Known rows, with every way that one mark hangs from another
Z(G(P) M Q(F(T))): [-27  -8  13  17  19 -11  11 -15 -24   1 -22 -18  17  35  17  51 -39  28
   7  -2  -3 -58   8  18  21]
M(Z): [-27  30  20  31   5 -12  -9   4 -42  32 -35   1 -33  31  -6  21  11  26
  42  23  23 -28  14  16  -6]
F(J Q T): [-25  43  32  31   6  -6 -17  -9 -56   4 -17  -8 -45  77  20   0 -21  37
  26  29  25 -27  37   2  -3]
Z(G Q(F)): [-14 -14  42  11  11 -10  12 -32 -38  26 -24 -10  -6  27  -9  44 -12  18
  40  22  -1 -50   2  25  11]
F(Q(Z(M)) T): [-36  17  13  10  35   3  13  15 -62  19 -33  -5 -23  59  13  10 -18  28
  18  11  12 -40   6   4   4]
G(P Z(M Q(F(T)))): [-38  -3  15   7  19 -21  -4  -7 -44  13 -24  -3 -12  40  18  28 -35  45
  22  -6  -1 -57  -4   5  18]
Z(M Q(F(J K(H) T))): [-28  17  25 -14   5   5   1 -30 -19 -11 -15 -31 -12  84  14  35 -44  37
  14   1  -5 -29  29  18  27]
F(J K(H S) Q(Z) T): [-22  50  21  13  16  -1  -9 -12 -46   2 -10 -12 -55 110   2  10 -35  39
  10  -1   6 -33  36 -10  24]
G(P Z(Q(F))): [-26  -6  30  17   8 -27 -22 -14 -54  34 -23   8 -34  23  -1  23 -16  39
  52   0  -1 -59  -9   4   9]
T(F(J K Q(Z(M)))): [-47  17   7  -8  17  17  14  17 -49  27 -26 -34 -40  69  18  19 -33  38
  27   3  -7 -55  26  -9  22]
K(F H): [-18  34  27  15  11  -2 -21 -17 -35  33 -18 -19 -35  28  -4  23  -7  27
  43  36  25 -34  18  14  -8]
Z(Q(F(J K))): [-16   7  43   0  -3   0 -12 -27 -34  14 -19 -15 -24  66   9  24 -21  35
  49   6  -4 -35  21  18  14]
P(G(Z(M Q(F)))): [-26 -28  25   0  19 -17  13 -11 -44  24 -37  -6 -15  31  -4  34 -18  33
  32   6  -2 -68  -9  24   5]
M(Z(G Q(F(K(H))))): [-13  -3  14  -8   0 -12  22 -29 -24  17 -20 -20 -21  49 -20  55 -23  21
  31   4 -21 -54  -3  13  43]
F(J T): [-23  42  37  34   1  -3 -25 -11 -44  -4 -20  -8 -25  63  13   9 -12  42
  27  24  30 -19  46  16 -18]
P(G(Z(M Q(F(K T))))): [-13 -17  13  -9  19 -10  24 -11 -31   0 -31 -16 -13  74   9  28 -29  42
  23 -17 -17 -64   1  14  28]
G(P Z(M)): [-47  16   2  23  21 -14 -15  16 -55  30 -45   0 -21  16  13  28 -13  30
  30   4  21 -56   7   6  -3]
Z(G(P) M Q(F(K T))): [-18  -7   5   5  17  -2  20 -13 -16  -3 -25 -26  18  56  22  51 -42  25
   9 -20 -16 -59  10  12  37]
G(P): [-22  31  24  50   6 -10 -34   1 -43  29 -32   0 -19  27   8  16   2  26
  47   7  27 -36  21   9 -16]
F(J K): [-18  34  29  20  -1   5 -19  -5 -39  11 -31 -14 -31  63  12  17  -7  30
  44   8  17 -26  37  14  -5]
P(G(Z(M Q))): [-30 -10  16  12  30 -29  -2  -5 -57  22 -35   1 -26  33   0  40  -2  25
  16  10  -7 -66  -5  19   5]
T(F(J Q(Z(G(P))))): [-36  10  14  26   4  -8  -1  10 -55  17  -9 -15 -44  35   6  24 -38  36
  22   8  -3 -78  27 -15  11]
F(Q(Z(G)) T): [-18  10  20  18  23  -3  22   3 -68   9 -24  -2 -26  54  -5  18 -19  23
  20  13   3 -52   6   1  11]
P(G(Z(M))): [-30  -1  10  19  20 -13   4  11 -52  21 -48  -6 -24  29  -1  27  -5  28
  26  11  17 -61   8  20 -10]

Rows
[-24 -15  18  -4  24 -18  18 -15 -27  32 -38 -13 -18  66   0  46 -23  33
  21 -13  -8 -67   0  17  29] -> P(G(Z(M Q(F(K(S))))))
[-39  -6   9   4  35   4  31  15 -66  28 -41  -9 -16  30  -4  37 -20  10
  17  19   4 -62  -5   8  10] -> F(Q(Z(G M)))
[-38  -4   1  23  23  -1   6  24 -50  17 -38  -4   1   6  -1  45 -21  15
  14  -1   6 -63   7  15  -1] -> Q(Z(G(P) M))
[ -7  19  33  13   0  12   6 -12 -19  11 -33 -23  -4  76   9   4 -15  40
  55  -2  18 -23  26  13   7] -> Q(F(K T))
[-44   6   5  17  29 -30 -20   1 -61  31 -32   6 -25  20  15  42 -12  27
  19  -1  -4 -60  -5   4  12] -> G(P Z(M Q))
[-28  -6  42   1  12 -19  -5 -22 -60  36 -28   4 -33  30  -6  21  -7  37
  56  16   0 -50 -10  12  10] -> G(Z(Q(F)))
[-31 -16  22  -3  16  15  39   6 -38   3 -38 -18  15  35  -5  29 -33  29
  19   7  12 -50  10  26   3] -> Q(F(T) Z(G M))
[-28  14  19  27  20 -36 -34  -9 -68  31 -20  16 -42  21   5  31   0  31
  37   2  -3 -58  -4  -1   7] -> G(P Z(Q))
[-25  49  25  14   6  -5 -19 -23 -41   2   1 -23 -57  72  15   8 -42  40
  21  39  23 -35  36  -1   6] -> K(F(J Q T) H)
[-14  -7   4  11  -3 -16  11 -10 -20  19 -21  -8 -16  39  -5  52 -26  26
  35 -16 -20 -64  -3   7  38] -> M(Z(G(P) Q(F(K))))
[-22 -15   0   0  11  16  32  20 -21  -4 -37 -22  16  49   6  35 -46  34
  17 -29  -4 -61  10   9  22] -> Q(F(K T) Z(G(P) M))
[-34  -1   8  27  29 -20  -5  -8 -43  19 -28  -7   2  14  14  65 -16   9
   3   7  -7 -61   4  17  12] -> Z(G(P) M Q)
[-32 -17  15  15  16  -9   7 -12 -28  21 -31 -15  12  15   7  57 -29  17
  22   5  -3 -64  -2  21  15] -> Z(G(P) M Q(F))
[-13  33  34   5 -14  15  -9 -22 -20 -12 -19 -30 -20  85   3   7 -35  45
  41   5  17 -21  44  12  10] -> Q(F(J K(H) T))
[-23   7  17  19  15 -26   6 -16 -49  24 -22   4 -26  26 -11  54   1  18
  17  22  -8 -51   0  19  18] -> M(Z(G Q))
[-31  -2  19  13   6  -8   3 -15 -22 -15 -14 -17   6  43  20  48 -55  34
  -2   5   0 -57  26  19  13] -> Z(G(P) M Q(F(J T)))
[-49  -5  21   1   6 -19 -18  -3 -47  15 -26  -3 -27  25  16  35 -42  42
  28   6   2 -62   5  12   8] -> G(P Z(M Q(F(J))))
[-38  -8  30  -1  17  16  14  13 -44  32 -46 -11  -2  22  -7  16 -16  28
  46  11  16 -38   2  26 -10] -> Q(F Z(M))
[-34  35  24  11  13   6   0  -1 -43  35 -14 -22 -56  87  10  13 -22  44
  27   0   0 -51  38 -16  24] -> T(F(J K(S) Q(Z)))
[-11 -12  16  -5   1 -10  29 -19 -24  22 -26 -12 -17  46 -12  49 -16  24
  38   1 -18 -54  -4  17  38] -> M(Z(G Q(F(K))))
[-26  23  24   6   8   6  -5  11 -64  18 -26  -4 -53  74   7   6 -17  30
  43   2  -1 -42  17  -3   9] -> F(J K Q(Z))
[-20 -27  16 -11  18 -11  21  -6 -36  21 -40 -15 -18  53   1  35 -20  33
  38 -13 -15 -69  -8  17  22] -> P(G(Z(M Q(F(K)))))
[-35   8  25  10   9   0  17   2 -59  20 -12 -19 -45  42  -1  23 -29  34
  26  26  -1 -69  25  -6   9] -> T(F(J Q(Z(G))))
[-14   4  23   2   1 -10   7 -16 -26  31 -27  -7 -28  55  -3  29  -6  33
  51  -1 -10 -38  -3  13  29] -> M(Z(Q(F(K))))
[-14  20  30   7  -2  12  -3 -20 -26  25 -36 -27 -16  57 -10  15 -12  26
  65   5  14 -28  16  13   9] -> Q(F(K(H)))
[-20  42  25  16  -5   4 -26 -15 -38   7 -25 -21 -37  65   1  21 -13  26
  39  12  15 -26  40  10   1] -> F(J K(H))
[-19   2  31   7 -10 -18  13 -24 -26 -12  -8  -5 -22  53   1  40 -36  42
  10  21  -3 -45  23  22  20] -> M(Z(G Q(F(J T))))
[-38  -1   3 -12  20  13  31  16 -58   5 -38 -19 -26  61   8  38 -38  17
  13   3  -6 -63  15   6  22] -> F(J K Q(Z(G M)))
